Each row comes from the steps of one path. Every step used is in the known rows, and no mark comes twice. Write the path behind each row, first mark first.
Known rows
viraz-lufi-poki: [  0 -17  41  11   4   8  -5   7 -15 -17 -16   0  29   7   9  14 -31   9
  -5   8  26 -57  -4   5 -15  18  -7  12   6  47  18 -12  -5  15   0  13
   6   3  21  14   4]
poki-lufi: [  4  -4  -6  -3  -2   4 -13  15   5   2  -7   1 -32   1  12   7 -20  -1
   0   4   1 -27   3   2  26   5  -4   7 -10  18 -12  -6   0  16  -2  14
   5   5 -10  -2  13]
poki-lufi-sobibil-dubi: [-19 -53  15 -12   9  -9 -15   3  14  -2 -10 -12 -50  -5   8  24 -43  27
  25 -25   9 -56  16   8  32  41  -8  13 -12  37 -30 -15 -20  28  -7   6
  -3  22 -19   6  18]
lufi-buza: [-11   5  11   4   3  13  11  -9  -2   5   5  -8   2   0  -4  -6 -34   2
   8  -7  35 -30   4   5  -6   5  13   9 -18  20  -7  -9  -5   6  -3   3
  11  -6   1   1  17]
renofod-sobibil: [ -4 -17   9   4   5 -11   9 -13  14  -7 -19  -7  -1  -4  -1  16   1 -10
  -4  -7  -7   5   2   9  -6  52  -4   1  -7   1  -2   0  17   3   4  -7
  -8   7   9  30   6]
lizo-lufi-poki-dubi: [  7  -3   1 -22   4   2  -6 -13 -17  -2 -16   9  11  17 -11  24 -38  -8
  13  11  10 -66   7 -14  15   3 -19  -8 -17  23 -20  -5 -12   2  -1 -18
  19  39  13  26   0]
lufi-sobibil-mogin: [-17 -49  14 -11  15 -10  -7  -3  15  -9 -26  -7  -8  -6   5  17 -31  23
  20 -47   6  -5   2   4   8  28   8   8  -6  24   5 -21 -24  13  13   4
   4   2  -8   5   5]
feve-sobibil-lufi: [ -9 -40  15  -6  19 -20 -10   7 -10 -27  -6  -8  -3  -8  -2   8 -23   0
  15 -28  18 -17  14  17 -15  16   2  11 -13  27 -44   6   0  29  20 -17
   1   4   1   0   5]
feve-sobibil-dubi-metog-lufi-zunam: [-36 -35  31 -17   3 -21 -23  -3  -3 -14  14 -45  -4  -5  -8   9 -37  16
  43 -29  19 -70  40  17  -9   0 -20 -31 -46  51 -37  13 -18 -16  19 -31
  -6 -26  21  63 -18]
sobibil-mogin: [-13 -31  10  -1   7  -9  -6   2  11  -4 -23  -3   6  -3   4   8  -6   5
   8 -32   1  19  -1  -4  -1   9   9  -2 -14  -1   1 -12 -14  11  11   8
  -1  -1 -14  -3  -4]
sobibil-dubi-metog-lufi: [-20 -21  23  -5  -3 -12  -8  -7  10 -19  20 -13   2   5   8  11 -18   6
  28 -14  -2 -36  30   2 -11  21 -19 -29 -19  19   3   4  -4 -35  11  -6
 -11 -33  -6  52 -11]
metog-lufi-fovim: [  7  -4   9  -2   5 -11   2  19  21 -15   4 -14  19  -2  15  16 -45   6
  15  14  -9 -46  16  -7   8   6  -2   4 -14  53 -10  -1  -8 -31  32   2
  31 -13   7  42   6]
viraz-lufi: [  8 -14  39  10   5   1   0   8  -5  -8  -7   3   2   0   7   8 -11  13
  -3  -4  20 -27  -4   3   0  13  -3   7   9  21   6  -5  -6  11 -10  13
  -6   3   2  -3   2]
mogin-sobibil: [  5 -25   9  -1  -2  -2  16   8  -3 -10 -41   1  -5  -4  -2   6 -14  -3
  11 -38  -3   1   8  -1   8  -4  -1  -3 -10  15  11  -4  -3  -1   2   5
  10  11  -2  21  15]
feve-sobibil-dubi: [-26 -44  25  -3  14 -22  -9   0   0 -14  -2 -18 -15  -3 -10   7   4  10
  17 -31  10  -2  21  17 -13  16  -3  -8 -17  -2 -66   5 -13  30   9 -21
 -20  17  -3   6  -5]
feve-sobibil: [ -8  -8   6  -5   7 -13  -8   5  -5 -13  -1  -9  -8  -4  -6  -3   1   1
   5 -19   8   1   9  14 -11   0   3  -2  -6   7 -42   5  -2  19  14 -19
  -8   4  11   6  -2]
poki-dubi: [ -4  -1   5  -3  -6   5  -6   0 -14  -6   7   8 -28   3  -3 -13  -5  -4
  12   0  -2  -5   4  -1  24   6  -3  -1  -9  -7 -28  -2  -3   2 -14  -2
   4  31   0   4   0]
mogin-sobibil-renofod: [  7 -50   6   1   3 -11   7   5  -7  -2 -46   5  -3 -10   0  16 -28  -9
   5 -43  -1   3  20  -2  20  27 -14  -2 -22  21  10  -7   4  15   0   7
  15   9  -6  45  19]
feve-sobibil-dubi-poki-lufi-lizo: [-64 -58  26 -19  10 -25 -33  21 -12  -8  -5 -19 -41   4   3  46 -34   9
  28 -42  11 -75  24  10  -2  36 -24 -22 -26  39 -49  -2 -16  45  -6   8
 -10  -6 -12   4  10]
mogin-sobibil-lufi: [  1 -57  14  -4   6 -11  12   9  -6 -22 -45   5   0 -11   2  17 -37  -2
  22 -48   7 -17  11   1   3  11   0   9 -16  34  10  -4  -1  12   6   7
  18  11 -13  16  22]
metog-dubi-sobibil: [ 25 -14  16  -2 -14  -1  -3  -9  28 -16   6   0   0  -6  -9  20  -5   5
   9 -18 -19   2  32 -11  14  15 -18  -5 -16   1  -3  -1  -2 -43 -16  -7
  -9  -3   8  24   6]
sobibil-lufi-poki-dubi-metog: [-13 -36  19  -5  -6  12 -22  -4 -52 -36   6  14   3  13   9  11 -46  -9
  28  -6  19 -59  20   8  -9  29 -12   1 -16  34   8  -4   7  -1  -4   5
  22  -8  19  35  -4]
bovuf-sobibil: [  1 -35   7 -14   6  -3   1  15  -5  -7 -10  12  -6 -37 -11  16   1  -5
   7   2   4  -2   4   1   3  -5   7   0  -7   1  11  -6 -18  -3  18  -2
   2   6   3  -3   5]
dubi-poki-lufi-sobibil-bovuf: [-33 -59  19 -26 -10  -6 -20  10  -5 -13 -10   4   3 -22   5  41 -37   3
  17 -38  14 -69  15 -10  34  29  -3  20  -2  43  17 -18 -27  19   9  23
 -12 -16 -13   5   9]
lizo-lufi-sobibil: [ 13 -15  -1 -29  18 -14   4 -17   9   9 -15  -2  -1   5  -7  36 -37  16
  15 -13  14 -57   3  -9  16  16 -10  -4   2  30   1  -7 -19  -2   6 -24
   9  15  -4  14   6]
dubi-sobibil: [ 13 -25  17   2  -4  -4  -3 -11  -3   1  -6   8 -11   6   6  11  -4  -3
   2 -13  -8   2  15  -9   8   9  -8   0  -8  -6  16  -6 -11  -8 -10  -5
 -12 -22  12   4   8]
feve-sobibil-renofod: [ -3 -36   6  -2  14 -19 -14   4 -10  -8  -6  -5  -5  -8  -3   7 -12  -8
  -1 -24   9   1  19  14   0  31 -10   0 -20  12 -47   1   4  33  15 -15
  -4   3   9  30   3]
poki-dubi-sobibil-mogin: [ -2 -58  30  -5  -4  -8 -14  -7  -6  -6 -20  13 -29   5   6   7 -14   2
  21 -46  -9  17  20 -11  29  25  -3  -2 -30 -15 -13 -19 -29   5 -12   3
  -9   9  -3   3   3]
buza-lufi: [  9  10   3   4   4   8  -5  -1   2   9  21  15  -4  -5  11   7 -23   8
  22  -7 -35 -22  -2   9  -2   4  11  -6  -9  10  11   9 -10   4  -7   0
  10  12 -10  -6 -17]
sobibil-feve: [ 18 -27   9   0  12  -9  -4   1  -4 -17 -17   3   4   2   1   3 -13   1
   5 -15  -3   5  12  -6   8   4  -7   5  -3   7  36   6 -10  -3  11  33
  -7  -8 -10  -2 -10]
buza-lufi-poki-dubi: [ -2   4   8   1  -4  20 -17   0 -20  -6  19  23  -6   1  10   4 -48   1
  31   2 -29 -56   3   9   6  13   2   0 -19  29  -5   0 -11  10 -12  -2
  26  44  11  13 -17]
mogin-sobibil-bovuf: [-11 -64  21   5 -12 -12  19   9  -3 -21 -49  -2   9 -31  -8  19  -5 -10
  16 -53  -1  -3  13  -9  24   3   3   0 -10  13   2 -16 -26  -3  20  12
  -2  14 -17  22   1]

Write each row's path
[ 31 -44   9 -28  31 -24   0 -19   5  -9 -32   0   2   5  -7  38 -51  18
  22 -29  10 -51  17 -16  24  19 -16   2  -1  37  37  -1 -30  -5  18  10
   0   7 -15  11  -4]
lizo-lufi-sobibil-feve
[  7 -57  28  -5  -2  -5 -10  -8 -22 -19  -4  18 -30   3   6  11 -32  -4
  19 -24  -2 -20  23  -7  25  33 -11  13 -24   5 -15  -5 -12   5 -18  -4
   0   8   1   1  15]
poki-dubi-sobibil-lufi
[-42 -48  33 -13   5 -20  -2 -20   9  -6 -12  -4  25   4  -4  45   1  -4
   5 -34   1 -10  19   0 -20  64 -12  -2 -19  -5  10   8   9  18 -11  -1
 -29  -8   4  29   2]
renofod-sobibil-dubi-poki
[-47 -41  32 -22  10 -21 -17  -1  -9 -12   6  -6  17   5 -10  24   1   4
  14 -44  15 -11  23   5 -26  13  -5  -6 -15  -2 -31  11 -10  34  -1 -12
 -26 -10   6   1  -7]
feve-sobibil-dubi-poki
[ 24 -52  16  -1   8 -13  11   7  -7 -27 -58   5  -2  -4   0  11 -27  -3
  17 -53  -4   6  21  -8  18  -2  -7   4 -12  22  49   1 -14  -2  14  38
   2   3 -16  19   3]
mogin-sobibil-feve
[-22 -39  24 -20   0  -9 -23  -3   4 -32   4  -4 -23   1  15   4 -57  16
  50 -47   0 -45  25   3  20  39 -10 -16 -24  41  -1 -20 -17 -30  19  -3
   8 -11   0  61  -4]
poki-dubi-metog-lufi-sobibil-mogin
[ 12  -3  -2 -21  11  -4   0 -13  -2   3 -21  -1  37  13  -8  38 -34  -4
   3  12  14 -62   3 -14  -8  -3 -17  -8  -9  32   8  -3  -9  -1  12 -16
  13  11  13  24   2]
lizo-lufi-poki
[-17 -45  24   6  15  -5  15 -21   9 -15 -18 -12   6  -8   1  20 -58  -6
  14 -23  39 -44   9  17 -16  74   8  21 -34  41  -9  -8  15  20   7  -4
  11   0   3  25  32]
renofod-sobibil-lufi-buza
[-56 -84  25 -31   7 -15 -26  32 -13  -2 -14   3 -38 -31  -3  65 -34   4
  28 -21   7 -79  17  -7  14  31 -18 -19 -29  33   2 -13 -34  22  -3  27
  -2  -6 -18  -4  19]
bovuf-sobibil-dubi-poki-lufi-lizo
[ -8  10   9 -22 -14   1 -11   2  21 -13  18   4  41  -5 -15  25   1   1
   6 -17  -6 -10  19 -13  -7   2 -15  -4 -10   6  16  11  12 -31 -16   6
  -8  -9   4  17  -6]
metog-dubi-poki
[ 24 -37  16  -4  23  -5 -12  -8   0 -15   1  16 -11  -8  15  17 -62  23
  42 -38 -33 -41  12   9  13  28   5  10  -2  42  53   6 -28   6   7  27
   7  11 -16  -2 -18]
buza-lufi-sobibil-feve
[ -8 -41  17  -5  20  -4 -13  -3  17   2  -2  10 -11 -13  16  23 -54  29
  43 -53 -30 -29  -1  12   5  32  18   4 -14  32  17 -12 -33  20   8   4
  12  17 -18  -3 -13]
buza-lufi-sobibil-mogin
[-16  -6   1  11   7  -1 -10   7  -5   9  15   4 -32  -8  12  23 -38  14
  35  -8 -40 -59  -7  10  -3  24  -4 -27 -10  31   4   1 -18   1  -8   7
  25  15 -13  -5 -13]
buza-lufi-lizo
[  4   5   5   3   4  15 -11  -2  -4   1  10  13  23  -1  12  16 -43   4
  23   3 -29 -51  -2  11 -18   8   7   1 -12  39  24   2  -9  10   2   1
  21  11  11   9 -16]
buza-lufi-poki
[-14 -38  12  -5   0   6 -13   1 -26 -29  -9   9   7   3   4   9 -48  -5
  20  -1  15 -53   9   1   3  27  -7  18 -20  39 -19  -7   0  17   2   3
  22  27  13  14   9]
sobibil-lufi-poki-dubi
[-14 -27  18   3  10   7   8  -8  -5  -9   1  -6   9  -5   0   4 -57   1
  18 -18  47 -47   6   6  -9  22  13  20 -26  40  -8  -9  -2  17   0   5
  19  -7  -8  -6  27]
sobibil-lufi-buza
[  6 -66  29 -16 -12 -10  -6 -22 -19 -11 -28  13  18  -6 -13  46 -33 -18
  18 -16   4 -71  30 -31  40  20 -25  -6 -25  16 -15 -21 -46  -8   7 -16
  -5  20  11  32  -5]
lizo-lufi-poki-dubi-sobibil-bovuf
[-21 -72  25   2   1 -13 -17  -2 -27 -18  -7   7 -55   3   8  24 -46   3
  33 -24  -7 -55  19  -7  24  52 -26 -10 -23  25 -23 -14 -19   3 -21   3
  14   6  -3   2  20]
poki-dubi-sobibil-lufi-lizo
[ 20 -28  18 -23   0  -1  -9 -24 -19   2 -21  15   2  22  -6  37 -40  -9
  14  -2   1 -63  23 -23  23  13 -28 -10 -25  18  -6 -10 -24  -5 -12 -21
   8  18  24  30   6]
lizo-lufi-poki-dubi-sobibil
[ -3 -52  38  -1   0   9   0 -19 -23 -13   1  11 -27   4   3   3 -65  -3
  30 -30  33 -49  26  -3  21  38   1  19 -41  26 -20 -18 -19  11 -22  -2
  10   2   2   1  32]
poki-dubi-sobibil-lufi-buza
[-21 -47  22  -9 -11 -12  -8  -5   5 -36  12 -13  11 -24   8  19 -38   5
  38 -29   2 -63  27  -1  12  33 -12 -12  -1  48  18 -18 -23 -46  38  -4
  -6 -38   1  62 -11]
dubi-metog-lufi-sobibil-bovuf
[ -2   7   3 -27 -16   6 -23  16  25 -12  13   3   8  -5  -3  33 -22  -1
   7 -14  -4 -38  21 -11  19   8 -18   2 -19  25   7   3  11 -17 -18  23
  -3  -6  -7  17   7]
metog-dubi-poki-lufi
[-12 -34   9  -2   6   1  -8   1 -14 -24 -15   0  33   0  10  19 -45  -1
   8   0  15 -47   5   3 -21  21  -4  20 -10  48  11  -5   2  16  15   5
  19  -2  12  12  10]
sobibil-lufi-poki
[ -5 -65  33   6 -21  -8  -5 -11 -18 -16  -7  15 -19 -18  -7   8  -1 -13
  16 -28  -9  -5  24 -18  45  22  -9   1 -18 -14 -21 -19 -36  -9  -6   2
 -21  11  -2   9  -4]
poki-dubi-sobibil-bovuf
[-22 -47  19   2   0 -23  -6   6  -5 -24  -9 -13   7 -30 -14   7   9  -7
  10 -32   9  -2  16   8   3   6   3   3  -7   5 -52  -6 -23  14  34 -11
 -21   8   0   8 -13]
feve-sobibil-bovuf
[ 28 -38  17   0 -11 -10 -11 -13  24 -10   0   6   3 -10  -7  27 -16  -4
   5 -22 -18   3  43 -12  27  46 -32  -5 -29   7  -6  -4   2 -29 -16  -3
  -6  -6   6  47  12]
metog-dubi-sobibil-renofod
[-10  -3  13  -3 -16  18 -22  -5 -47 -19   8  11  -4  17   5   2 -22  -8
  20   3  10 -41  17   7  -4  12 -11 -12  -8  14   8  -5   4 -12  -7   2
  14  -6  28  43 -11]
lufi-poki-dubi-metog
[-15  14  21  -6 -13  15  -3 -10  -8 -19  31  -5 -15   8   4 -18 -58  -7
  38  -8  29 -66  26   4  10  17  -5 -17 -36  36 -12 -10   1 -36   4  -5
  15 -19   9  57   7]
poki-dubi-metog-lufi-buza
[-47 -46  39 -13   3  -3  -3 -14  12   0 -13 -12  -4   6   2  44 -51  -3
  15 -38  39 -65  23   8   0  75  -2  11 -44  34  -7  -8   4  40 -15  15
 -16  -8  -7  27  32]
renofod-sobibil-dubi-poki-lufi-buza
[ 14 -44  13  -9  19 -12  -6  -5  -1 -24 -20   0  -6  -1   4  11 -39  18
  21 -29   5 -20  13   0  15  23  -6  16   6  31  41  -3 -20   0  14  26
  -2  -2  -6   7  -2]
lufi-sobibil-feve
[-13  -1   3 -23  -5   4 -21  14  -7   6   2   9  -1   8  10  24 -21  -8
  -2 -11   7 -38   7  -8  11   2  -8   8  -9  19  24  -1   5  18 -12  22
  -4 -24  -5  -4  11]
dubi-poki-lufi
